Each row comes from the steps of one path. Every step used is in the known rows, and no mark comes twice. Write the path behind each row, first mark first.
Known rows:
lafas-fegor-mulen-kugi: [ 0.257 -1.051  0.245 -8.051  0.640  0.923  1.552  0.837  0.521 -1.232
  0.056  0.406  1.884 -1.574 -1.746 -0.969 -5.099 -1.175 -1.154 -2.149
 -0.398 -4.205]
vonev-lafas-sosi-mulen: [-2.504 -1.881  0.705 -2.124 -4.865 -0.288 -2.726  0.066  3.805  0.975
 -4.953 -0.655  3.609 -1.259 -1.378 -0.476  4.807  1.982  0.395 -0.179
 -1.030  2.356]
fegor-mulen-kugi: [ 1.525 -2.040 -0.321 -6.748  1.698 -1.533  1.821  0.429 -0.473 -0.794
  0.169  1.673  0.788 -1.106 -0.985 -0.032 -1.432 -1.931 -0.158 -0.579
 -2.143 -2.793]
mulen-kugi: [ 0.001 -1.596 -0.314 -5.881  0.644 -0.314  0.700  1.705  0.825 -0.117
 -0.946  1.968  0.016 -2.433 -1.372  0.372  1.783  0.263 -0.033 -0.018
 -1.618 -0.042]
sosi-lafas: [ 2.790 -2.099  0.812  2.440 -4.313 -1.065 -1.210  1.866 -0.251 -0.206
 -4.953  0.350 -1.293 -2.017 -1.902 -1.293  4.089  0.022  1.400 -1.051
 -1.629  1.856]
vonev-lafas-fegor-mulen: [ 0.635 -2.221  0.902 -4.128 -3.822 -0.268  0.205 -0.279  0.864 -1.962
 -3.398 -0.517  1.142 -2.041 -2.747 -1.021 -0.492 -2.155  0.506 -2.135
 -0.684 -5.261]
lafas-fegor-mulen: [ 2.162 -1.306  1.481 -4.202 -1.117  1.503  1.330  0.750  1.239 -2.660
 -1.602 -0.923  1.352 -1.542 -3.658 -2.219 -2.397 -0.276 -0.593 -3.093
 -3.582 -2.499]
fegor-lafas-vonev-mulen-kugi-lofa: [-0.172 -1.054 -0.325 -1.278  1.741 -1.712  0.657  0.143 -2.924 -2.662
 -1.372 -2.286  0.982 -2.340  1.305  0.724 -2.613 -2.136  1.278  1.410
  3.828 -7.309]
sosi-lafas-vonev-mulen-kugi-fisen: [ 1.181 -1.014 -1.680  1.982  0.139  3.377 -2.815  1.263 -1.751  0.450
 -5.099  2.234  0.053 -1.968 -0.995 -0.718 -3.599 -1.344 -0.161 -1.363
  4.131 -6.337]
vonev-lafas: [ 0.221 -2.898  0.258 -2.065 -3.361 -1.571 -0.792  0.561  1.391 -0.827
 -4.674  0.635 -0.696 -2.690 -2.215  0.116  6.716 -0.481  1.854 -0.200
 -1.807 -1.183]
vonev-lafas-sosi: [-1.719 -3.537  0.720  0.871 -4.514 -1.840 -1.923  0.638  3.080  0.015
 -3.889 -1.521  2.363 -1.721 -1.188  0.611  4.485  1.080  0.976  1.375
 -2.414  1.152]
fisen-fegor-lafas-sosi: [ 0.094 -2.234  1.389  6.900 -1.872  0.638 -2.425  2.374  2.894 -0.228
 -0.267 -3.587  1.745 -0.102 -1.066 -1.030  0.314  1.016 -0.001 -0.183
 -1.515  5.523]
sosi-mulen-kugi: [-0.609 -0.007 -0.592 -8.158  0.301  1.027 -0.142  1.040  1.744  0.478
 -2.032  2.631  1.395 -1.746 -1.573 -0.903  2.222  0.951 -0.473 -1.153
  0.056  1.458]
sosi-lafas-kugi-fisen-fegor-mulen: [ 6.485 -0.274 -0.486  7.549  1.086  1.757 -3.176  2.193 -2.380  0.193
 -1.441 -0.787 -1.189  2.253 -1.341 -3.855  0.015 -3.734 -0.476 -3.470
  1.309  3.939]
sosi-lafas-kugi-mulen: [ 2.511 -0.153  0.389  3.839 -4.215 -0.115 -1.932  1.498 -2.550 -0.554
 -3.948 -2.697 -1.785  0.010  0.919 -2.894  7.323 -2.475  1.823  0.838
 -0.797  2.827]
fegor-mulen: [ 3.540 -2.147  0.899 -2.701 -0.314 -0.719  1.710  0.390  0.071 -1.940
 -1.743 -0.199  0.278 -0.837 -2.941 -1.197  1.030 -1.059  0.513 -1.910
 -5.732 -1.334]
fegor-lafas-sosi-mulen: [-1.935 -1.609  1.478  2.426 -3.731  0.128 -2.382  1.095  4.486  0.659
 -2.399 -1.708  3.035  0.785 -0.698 -1.064 -0.230  3.091  0.710 -0.080
 -1.822  4.860]
kugi-lofa: [ 2.517 -1.622  1.397 -3.078  0.414 -2.602  3.183  1.115 -1.069 -3.088
 -2.924 -1.704 -0.955 -2.228 -1.375 -0.750  4.886  0.418  1.374 -0.808
 -3.171  0.070]
kugi-fisen-fegor: [ 2.873 -1.363  0.298  0.881  2.547  4.430 -0.732  2.740  1.803 -0.899
 -2.646  1.296 -1.398 -1.015 -3.853 -2.118  2.227  0.576 -0.841 -3.947
 -2.117  2.722]
fisen-fegor-lafas: [ 2.341 -1.688  0.902  3.590 -0.868  0.652 -1.412  2.259  1.076 -1.101
 -1.164 -1.271 -1.013 -1.080 -2.219 -1.447  2.242 -0.703  0.662 -1.326
 -1.230  3.470]
vonev-mulen-kugi-fisen-fegor-lafas: [ 1.258  0.261 -1.378  5.238  3.743  3.359 -2.437  2.158  0.117  0.840
 -0.982  2.741 -0.348 -0.410 -1.430 -0.181 -3.828 -0.544 -0.562 -2.544
  2.595 -2.590]
fegor-lafas-sosi-mulen-kugi: [-3.939 -1.261  0.315 -1.759 -2.085 -0.405 -2.529  1.150  3.752  2.177
 -0.687  0.085  3.619  0.494  1.084  0.094 -3.120  2.370 -0.074  1.029
  0.987  3.382]
mulen-kugi-fisen-fegor: [ 0.947 -0.928 -0.998 -2.879  4.264  3.874 -0.533  2.593  1.156  0.370
 -0.681  2.887 -0.898 -1.137 -1.973 -0.848 -0.446 -0.178 -1.545 -2.885
  0.786  1.204]

Write each row's path:
[-3.283 -0.831 -1.211 -3.388  0.696  3.543 -3.885  1.065  3.591  2.613
 -2.984  1.761  3.101 -0.345 -0.291 -0.592 -0.262  0.333 -1.780 -1.978
  4.266  2.754]
vonev-lafas-sosi-mulen-kugi-fisen-fegor
[-0.949 -1.593 -1.298  1.983  1.964  3.171 -2.120  0.902  0.138 -0.187
 -2.207  1.621  0.197 -0.666 -0.767  0.110 -5.982 -0.713  0.378 -0.325
  2.720 -7.740]
fegor-lafas-vonev-mulen-kugi-fisen
[ 3.098 -0.029  0.717  5.668  1.319 -2.260 -1.187  2.299 -2.705 -2.238
  1.020 -4.860 -1.175  0.429  0.787 -2.369  4.750 -2.386  1.328  0.136
  1.295  6.028]
fisen-fegor-lafas-kugi-lofa
[ 1.442 -2.327 -0.541 -5.359  3.970  1.202  1.475  0.726  0.314 -0.144
 -0.504  3.433 -0.092  0.666 -1.387 -0.230 -4.577 -1.009 -0.445 -2.159
 -1.739 -4.037]
fegor-mulen-kugi-fisen
[-0.047 -3.376  0.890 -0.153 -2.898  0.389 -0.958  1.114  1.525 -2.315
 -2.392 -2.290 -0.378 -1.380 -1.325 -1.212  0.763 -0.647  1.600  1.093
 -0.866 -1.828]
fegor-lafas-vonev
[ 0.361 -1.362  0.264 -7.362  2.540 -2.915  2.897  1.039 -1.620 -1.805
 -0.823 -0.045 -0.081 -2.459  0.567  0.525  2.056 -0.453  0.683  0.235
  0.050 -0.871]
mulen-kugi-lofa
[-4.452 -1.492  0.047 -0.610  0.008  2.095 -2.611  1.344  4.555  2.631
 -1.465  1.840  2.560  2.330  0.696  0.170 -6.116  3.094 -0.226 -0.352
  1.306  2.284]
fegor-lafas-sosi-mulen-kugi-fisen
[ 2.301 -0.982 -0.380  6.954  1.611  5.385 -3.068  1.556  0.515 -2.016
 -3.025 -1.035 -0.365 -1.057 -3.171 -2.280 -2.478 -1.287 -0.287 -2.588
  1.710 -3.373]
kugi-fisen-fegor-lafas-vonev-mulen
[ 3.853 -1.054 -1.149  2.959  2.107  1.186 -2.783  0.816 -1.157 -0.201
 -1.156 -0.578 -0.653  1.673 -1.710 -2.450  2.888 -4.364 -0.065 -2.269
  0.658  0.725]
vonev-lafas-kugi-fisen-fegor-mulen
[-0.351 -1.381  0.084 -6.735  2.754  3.259  1.207  1.081  1.155 -0.602
 -0.697  2.650  0.962  0.170 -1.944 -1.028 -8.633 -0.411 -1.548 -3.513
 -0.227 -5.221]
lafas-fegor-mulen-kugi-fisen
[-0.818 -0.332 -0.846  8.335  2.968  3.158 -3.654  2.222  1.939  1.746
 -0.343  0.485  2.576  0.441 -0.595  0.341 -6.705  0.907 -1.227 -1.473
  2.212 -0.244]
vonev-mulen-kugi-fisen-fegor-lafas-sosi
[-0.381 -2.051 -0.737 -4.447  2.462  2.032  0.200  1.805  1.423  0.444
 -1.993  4.069 -1.042 -0.706 -1.455  0.282 -0.690  1.242 -0.163 -1.115
 -1.139 -1.398]
mulen-kugi-fisen
[ 2.527 -3.060  0.618  0.142 -4.521  0.517 -1.478  1.388 -0.640 -1.654
 -5.261 -1.870 -0.514 -2.689 -1.398 -2.111  2.636 -1.286  1.026 -0.262
  0.245 -0.479]
sosi-lafas-vonev
[-0.930 -2.549 -0.827 -1.176  2.531  4.263 -2.088  2.095  0.825 -0.450
 -0.245  0.207 -0.958 -0.478 -0.103 -1.309 -4.947 -2.086 -0.628 -0.914
  4.422 -1.075]
mulen-kugi-fisen-fegor-lafas-vonev
[-0.243 -2.410  1.175  8.118  0.008  2.906 -2.857  2.742  3.925  0.317
 -1.269 -1.678  0.924  1.478 -1.093 -1.235 -2.528  2.003 -0.431 -1.631
 -1.136  4.364]
kugi-fisen-fegor-lafas-sosi
[-2.563 -0.388  0.127 -0.231 -0.432  1.512 -3.251  1.912  3.180  1.744
  0.441 -1.135  3.805  0.142  0.528 -0.929 -2.523  0.783 -1.276 -0.373
  2.988  6.119]
fisen-fegor-lafas-sosi-mulen-kugi
[ 4.796 -1.489  0.356 -0.458  3.425  3.568  0.530  1.298  0.569 -1.600
 -1.464  0.674 -0.678  0.298 -3.652 -2.594 -1.161 -1.494 -1.245 -4.803
 -2.923 -0.041]
kugi-fisen-fegor-mulen
[-4.028 -1.314  0.084 -7.319 -1.514 -3.411 -0.111 -0.464  0.507  0.593
 -2.909 -1.209  3.755 -1.529  2.323  0.940  2.163  0.261  0.466  0.878
  3.340 -0.103]
vonev-lafas-sosi-mulen-kugi-lofa
[ 0.926 -0.142 -1.530 -0.677  3.821  2.685 -0.666  1.443  0.477  0.580
 -2.729  4.477  0.596 -1.504 -2.566  0.367 -1.590  1.277 -0.459 -2.004
 -0.798 -4.652]
vonev-mulen-kugi-fisen
[ 3.692  0.235 -0.539  4.579  3.228  3.519 -2.835  3.181  0.445 -0.454
 -0.676 -0.633 -0.840  0.827 -2.954 -3.042  4.392 -0.572 -1.085 -2.177
 -0.884  6.037]
lafas-kugi-fisen-fegor
[ 1.473 -1.615  0.184  4.557 -1.853  1.021 -1.837  0.664  0.404 -2.270
 -3.368 -1.994  1.029 -2.070 -2.472 -0.766  0.175 -0.611  1.348  0.194
 -0.552 -4.801]
fegor-lafas-vonev-mulen
[ 0.500 -0.641 -1.465 -3.658  1.427  1.473 -0.814  0.804 -0.641 -1.497
 -2.247  0.321  2.216 -3.816 -2.116 -0.039  0.125 -1.144 -0.629  0.154
  1.086 -5.881]
lafas-vonev-mulen-kugi
[-1.707 -2.286 -0.656 -7.812  0.329  1.708 -0.082 -0.084  0.765 -0.007
 -2.217  2.983  0.684 -0.399 -1.095  0.074 -6.254 -2.180 -0.390 -2.602
  2.715 -7.904]
vonev-lafas-fegor-mulen-kugi-fisen
[ 3.547 -0.913 -0.118  5.277 -3.733  0.997 -2.491  1.095 -1.791 -1.545
 -6.084 -1.460  0.498 -3.431 -2.726 -1.795  2.266 -1.080  0.658 -0.979
  0.572 -3.861]
sosi-lafas-vonev-mulen
